Each row comes from the steps of one path. Every step used is in the known rows, and no mark comes twice. Write the path behind each row, first mark first.
In the rows, zero is written as 128.
Known rows:
telop/zela/vuvek/kabog: [121 125 115 216 164 155  70 135 163 137 162 103 106 139  80 129 102 186
 162 120]
vuvek/zela/telop/reluk/puzi: [159 145 170 139 128 156  75 166 114 108 164 157 119 113 123 111 177 163
  95 148]
telop/reluk/puzi: [144 178 182 123 112 147  95 125 150 125 129 136 153 129  96 139 184 152
 152 133]
puzi/kabog/vuvek/zela: [122 121  91 171 182 125  99 152 185 120 157 128 111  98 137 119 188 168
 120 102]
reluk/puzi/kabog: [118 124 149 169 181 132  81 137 151 111 130 176 164 137 129 125 151 153
 152 115]
puzi/kabog/vuvek: [100 122  90 165 178 128 109 147 192 134 149 131 122 112 132 117 175 159
 139 101]
reluk/telop/zela/vuvek/kabog: [145 148 154 203 157 191  89 132 123 106 152 116  94 121 108 106  86 176
 153 150]
telop/zela/puzi/kabog/vuvek: [119 126 104 201 164 167  64 157 180 114 183 105 128 143  94 122 113 190
 152 103]
zela/telop/reluk/puzi/kabog/vuvek: [105 133 165 131 125 155  77 175 141 135 161 168 147 144 120  86 175 142
 137 137]
mafalo/telop: [ 98 149 168 112 142 161 120 180 161 138 158 133 105 136 118 115 133 129
  99 142]
puzi/kabog/vuvek/zudug: [110 123  90 180 185 126  98 153 198 121 146 146 111  88 147 107 175 165
 134  89]
mafalo/telop/reluk: [108 176 186  95 120 166 117 181 165 149 154 122 103 132  99 117 158 125
 108 142]
zela/vuvek: [122 144 108 158 129 121 119 122 149 145 143 146 108 128  86 132 136 189
 127 163]
zela/telop: [ 99 125 150 130 129 168 100 168 121 146 160 176 128 151 121  94 126 139
 117 153]
reluk/telop/zela/vuvek: [155 152 152 183 146 198  98 126 121  95 156 113 104 126 109 109  90 180
 147 159]
telop/zela: [136 135 131 171 153 185  84 128 159 116 164  94 133 146 101 139 108 166
 153 113]
mafalo/telop/zela/puzi: [103 142 163 148 146 180  84 193 167 123 187 113 108 151  99 110 102 153
 111 131]
reluk/puzi/kabog/vuvek/zela: [131 115 134 178 178 117  75 141 166  87 147 151 157 117 145 122 186 172
 138 106]
puzi/kabog: [102 134 111 158 186 147 108 148 162 155 132 163 119 125 115 123 137 140
 142 113]
zela/puzi: [116 159 131 160 122 140 104 153 149 135 155 158 121 132  89 126 121 185
 121 146]

Which path is each row?
[151 147 122 177 158 138  84 167 138 114 162 159  98  99 108 128 151 190
  93 135]  vuvek/zela/puzi/kabog
[156 155 166 172 149 212  99 127 121  92 154 109 113 126 122 112  91 162
 148 146]  reluk/telop/zela
[130 141 127 188 142 178  71 146 159 115 177 109 130 150  84 131  95 188
 146 121]  telop/zela/puzi
[162 155 133 167 135 139  90 156 133 105 164 145  99 100 106 134 153 196
  87 146]  vuvek/zela/puzi
[153 139 161 146 144 157  70 174 119 114 162 166 117 112 124 107 176 159
  99 141]  vuvek/zela/telop/reluk/puzi/kabog
[118 116 134 173 175 118  81 137 172  97 142 153 166 128 141 121 177 165
 151 106]  reluk/puzi/kabog/vuvek
[100 140  99 180 151 124  93 168 179 133 164 155 118 122 103 113 146 189
 127 123]  zela/puzi/kabog/vuvek
[153 131 106 157 131 118 110 133 181  85 171  86 113  88 144 131 212 193
  99 120]  kabog/vuvek/zela
[140 119 113 154 127 127  98 154 167  91 182 105 115  99 148 110 205 185
  94 128]  kabog/vuvek/zela/telop
[135 130 111 187 148 164  82 125 159 121 168  99 121 147  82 135 106 190
 152 133]  telop/zela/vuvek
[155 150 160 133 124 162  86 167 117 121 165 150 104 110 117 112 173 160
  91 151]  vuvek/zela/telop/reluk
[148 164 160 141 134 134  82 140 166 113 139 131 144 111 110 130 210 162
 144 115]  telop/reluk/puzi/kabog/vuvek/zela
[144 153 155 191 159 207  84 148 125  97 161 129 108 128 111 102  81 173
 148 143]  reluk/telop/zela/puzi/kabog
[112 169 201 103 124 158 101 179 162 130 154 132 124 136 107 116 164 129
 115 140]  mafalo/telop/reluk/puzi
[148 136 103 168 124 113 100 146 180  84 179  96 112  90 132 126 202 208
  95 124]  kabog/vuvek/zela/puzi
[124 106 139 176 175 123  67 155 157  90 155 164 158 125 148 107 181 167
 134 112]  reluk/puzi/kabog/vuvek/zela/telop
